Each row was made from one small tree. The marks that hang from a mark follow it in brackets, in alphabetical order. Every link used is in the known rows. Write each row's tree.
Known rows
N(F(P)): [-1.32 -1.08 -0.14  1.52  1.48 -0.03  1.44  0.24 -0.17  2.51  1.84  1.68
 -0.74  1.66 -2.82  0.22 -1.36 -0.73 -0.20]
Z(F V(T)): [-0.74  0.76 -1.66 -3.63 -0.63  0.26  1.49 -1.02 -1.77  1.53 -0.43  0.14
  0.13 -0.41  1.10 -0.84  1.13  0.09 -2.91]
Z(F): [-1.34  0.02 -0.70  0.31  0.21  1.30  0.07 -0.35 -0.89  0.70  1.70  0.51
  0.40  0.81 -2.05  0.32 -0.50  0.65 -1.82]
V(T): [-0.52 -0.17  0.18 -1.76 -0.78 -0.33  1.09 -1.28 -0.84 -0.40 -0.94 -0.46
  0.07  0.44  2.19 -1.39  0.24 -1.01  0.40]
C(V(B(F(N P)) T)): [-1.41  1.43 -0.67 -0.41  3.19 -0.50  1.74 -0.62  0.27 -4.32 -3.27 -0.22
 -0.23  3.96  1.10 -1.86  1.49 -3.14 -4.72]
B(F(N P) V(C T)): [-1.73 -1.71  1.39 -0.79  5.21  0.20  2.08 -1.15  0.48 -1.99 -1.98  0.80
 -0.88  2.14  1.48 -7.39 -0.25 -3.03  0.32]
N(F(C(V) P)): [ 0.24  0.76 -2.05  1.28  4.58  0.95  1.61 -1.43 -1.01  2.84  1.45  2.68
  0.87  1.83 -2.91 -0.53 -1.35 -2.39 -2.42]
C(V(T)): [-0.32  0.78 -1.02 -2.99  0.17 -0.57  1.41 -2.78 -2.02 -1.38 -2.04  0.85
  0.18  1.72  4.22 -0.44  1.25 -2.53 -1.41]
C(V(B)): [-0.42  1.17 -1.26 -1.42  0.94 -0.53 -0.41 -0.44 -1.43 -3.63 -1.79  0.31
  1.40  1.96  0.96  1.03  2.05 -0.74 -3.90]
B(F(N P) V(C)): [-1.04 -1.54  1.13  0.94  5.99  0.43  1.15  0.04  1.30 -1.57 -1.01  1.19
 -0.87  1.56 -0.86 -5.93 -0.45 -1.93 -0.09]
V(B(F) C T): [-2.32 -1.40  1.47 -1.99  2.27 -0.73  0.33  0.36 -0.60 -3.79 -2.52 -1.65
  1.76  1.37  2.76 -5.25  1.24 -2.15 -2.96]
Z(V(T)): [ 0.68  0.83 -0.93 -3.88 -0.96 -1.00  1.44 -0.56 -0.87  0.75 -2.10 -0.45
 -0.35 -1.24  3.04 -1.28  1.55 -0.52 -0.98]
V(B T): [-1.21 -0.07  0.14 -2.15 -0.67 -0.51  0.32 -0.19 -1.01 -3.17 -1.70 -1.39
  1.35  1.21  1.09 -1.10  1.22 -0.17 -1.93]
V(C T): [-1.55 -1.38  0.59 -2.21  0.96 -0.10  2.11 -0.99 -1.41  0.56 -1.08  0.13
  0.10 -0.04  3.90 -4.28  0.27 -2.20  0.04]
F(C(V) N P): [ 1.28  2.60 -2.46  1.87  4.84  1.59  2.19 -0.89  0.52  1.77 -0.26  1.57
 -0.42  0.94 -2.31 -1.38 -0.57 -2.24 -2.69]
V(B C T): [-2.08 -1.26  0.45 -2.67  1.11 -0.35  1.26  0.07 -1.74 -2.43 -1.89 -0.86
  1.42  0.76  2.89 -4.10  1.30 -1.28 -2.21]
F(C N): [ 0.81  1.72 -1.63  2.34  2.72  1.97  1.26 -0.26  2.06  0.84  0.76  0.04
 -0.03 -0.65 -2.81 -0.49 -1.05  0.48 -0.67]
F(C N P): [ 1.11  1.59 -1.39  3.07  3.99  1.82  1.85  0.67  1.77  2.68  0.81  0.32
 -0.52 -0.37 -4.43 -2.18 -1.53 -0.84 -1.28]

Which tree is each row?
[ 0.31  1.83 -1.84 -2.41  2.39  0.36  0.60 -1.93 -1.80 -2.79 -2.03 -0.47
  2.87  1.34  1.13 -1.84  1.26 -1.89 -4.26]
F(C(V(B T)))
[-0.99  0.56 -1.86 -0.82  3.91  0.35  1.93 -1.66 -1.98 -0.45 -0.15  1.26
  2.19  3.02 -1.77 -1.64 -0.03 -2.48 -4.37]
N(F(C(V(B T)) P))
[ 0.71  1.72 -1.53 -1.71  3.63  0.30  1.16 -1.06 -2.16 -1.08 -2.00 -0.18
  2.46  1.69 -0.23 -3.69  0.68 -3.03 -4.46]
F(C(V(B T)) P)
[-1.91 -1.54  1.14 -1.38  3.97  0.32  1.41 -2.09  0.74 -3.77 -2.03  0.61
 -0.33  1.80  2.98 -5.54  0.43 -1.79  0.47]
B(F(N) V(C T))
[ 1.16  1.82 -1.05  0.36  4.33  0.57 -0.74 -1.26  0.38 -0.97 -1.02  0.27
  1.91  0.83  0.09 -2.01 -0.25 -2.48 -2.99]
B(F(C(V)))
[-0.30  1.47 -0.33  1.54  4.38  0.89  1.16  0.79  1.85 -1.95 -1.50 -1.85
  1.14  1.61 -3.10 -4.53 -0.53 -1.74 -3.75]
V(B(F(C N P)) T)
[ 0.58  0.37  0.22  0.51  5.60  1.20  1.01 -1.76  1.55 -1.47 -1.13 -0.15
  0.53  1.41 -2.22 -6.08 -1.31 -2.05 -0.17]
B(F(C N P) V(T))
[-1.19 -2.28  1.07 -3.58  2.26 -0.07  1.09 -2.36 -1.92 -1.98 -1.48  0.94
  0.77  0.53  3.75 -5.53  0.60 -1.61  1.52]
B(V(C T))
[ 1.02  2.70 -2.77  1.26  3.68  1.62  1.49 -1.78  0.87  0.06 -0.30  1.41
  0.20  0.54 -0.79  0.43 -0.01 -0.99 -2.44]
F(C(V) N)
[-2.12 -0.54  0.73  2.00  4.83  0.30  1.39  2.50  1.48 -2.06 -1.42 -0.54
 -0.33  1.76 -1.57 -4.28  0.35 -1.68 -3.54]
V(B(F(N P)) C)
[-0.63  2.59 -3.32 -1.64  2.19  1.95  2.03 -0.17 -0.02 -0.55 -0.45 -0.83
  1.29 -0.31 -2.82 -1.10  1.19  1.48 -5.77]
Z(F(C N) V(B T))
[ 0.75  1.62 -0.90 -1.29  3.34  0.27  0.37 -2.58 -0.45 -1.52 -1.93 -0.16
  1.90  1.26  2.28 -3.43  0.07 -3.47 -2.65]
B(F(C(V(T))))
[ 0.23  0.84 -1.20  1.77  3.66  2.41  0.65  0.20 -0.76  3.88  2.42  0.43
  1.28  0.15 -5.42 -3.13 -1.98 -0.77 -2.90]
Z(F(C P))
[ 1.80  1.74 -0.77 -0.31  4.50 -0.25 -0.73  2.81  0.88  0.09 -1.91 -1.76
  2.14 -1.19 -3.91 -4.18  0.58 -1.03 -5.23]
Z(V(B(F(C P))))
[-2.61 -0.78  0.89  0.18  3.93 -0.04  2.34  1.20  0.69 -2.34 -2.38 -1.02
 -0.28  2.25  0.59 -5.81  0.49 -2.69 -3.41]
V(B(F(N P)) C T)
[ 0.20  1.61 -0.47  3.30  5.27  1.23  0.22  2.02  2.50 -1.51 -0.60 -1.52
  1.04  1.10 -5.39 -3.07 -0.71 -0.83 -3.94]
V(B(F(C N P)))
[ 0.70  2.60 -2.47  1.43  5.01  1.35  1.58  0.14  0.25 -1.11 -0.98  0.67
  0.94  1.64 -3.29 -1.08  0.29 -1.49 -5.09]
F(C(V(B)) N P)
[-2.05 -1.51  1.64 -1.25  3.43 -0.84  1.02  1.19 -0.85 -1.99 -2.52 -1.36
  1.19  1.73  1.46 -7.04  0.59 -3.39 -3.27]
V(B(F(P)) C T)
[ 0.26  0.57 -0.06 -0.11  4.48  1.28  0.25 -2.53  1.88 -3.39 -1.18 -0.34
  1.09  1.04 -0.71 -4.37 -0.71 -0.89  0.12]
B(F(C N) V(T))
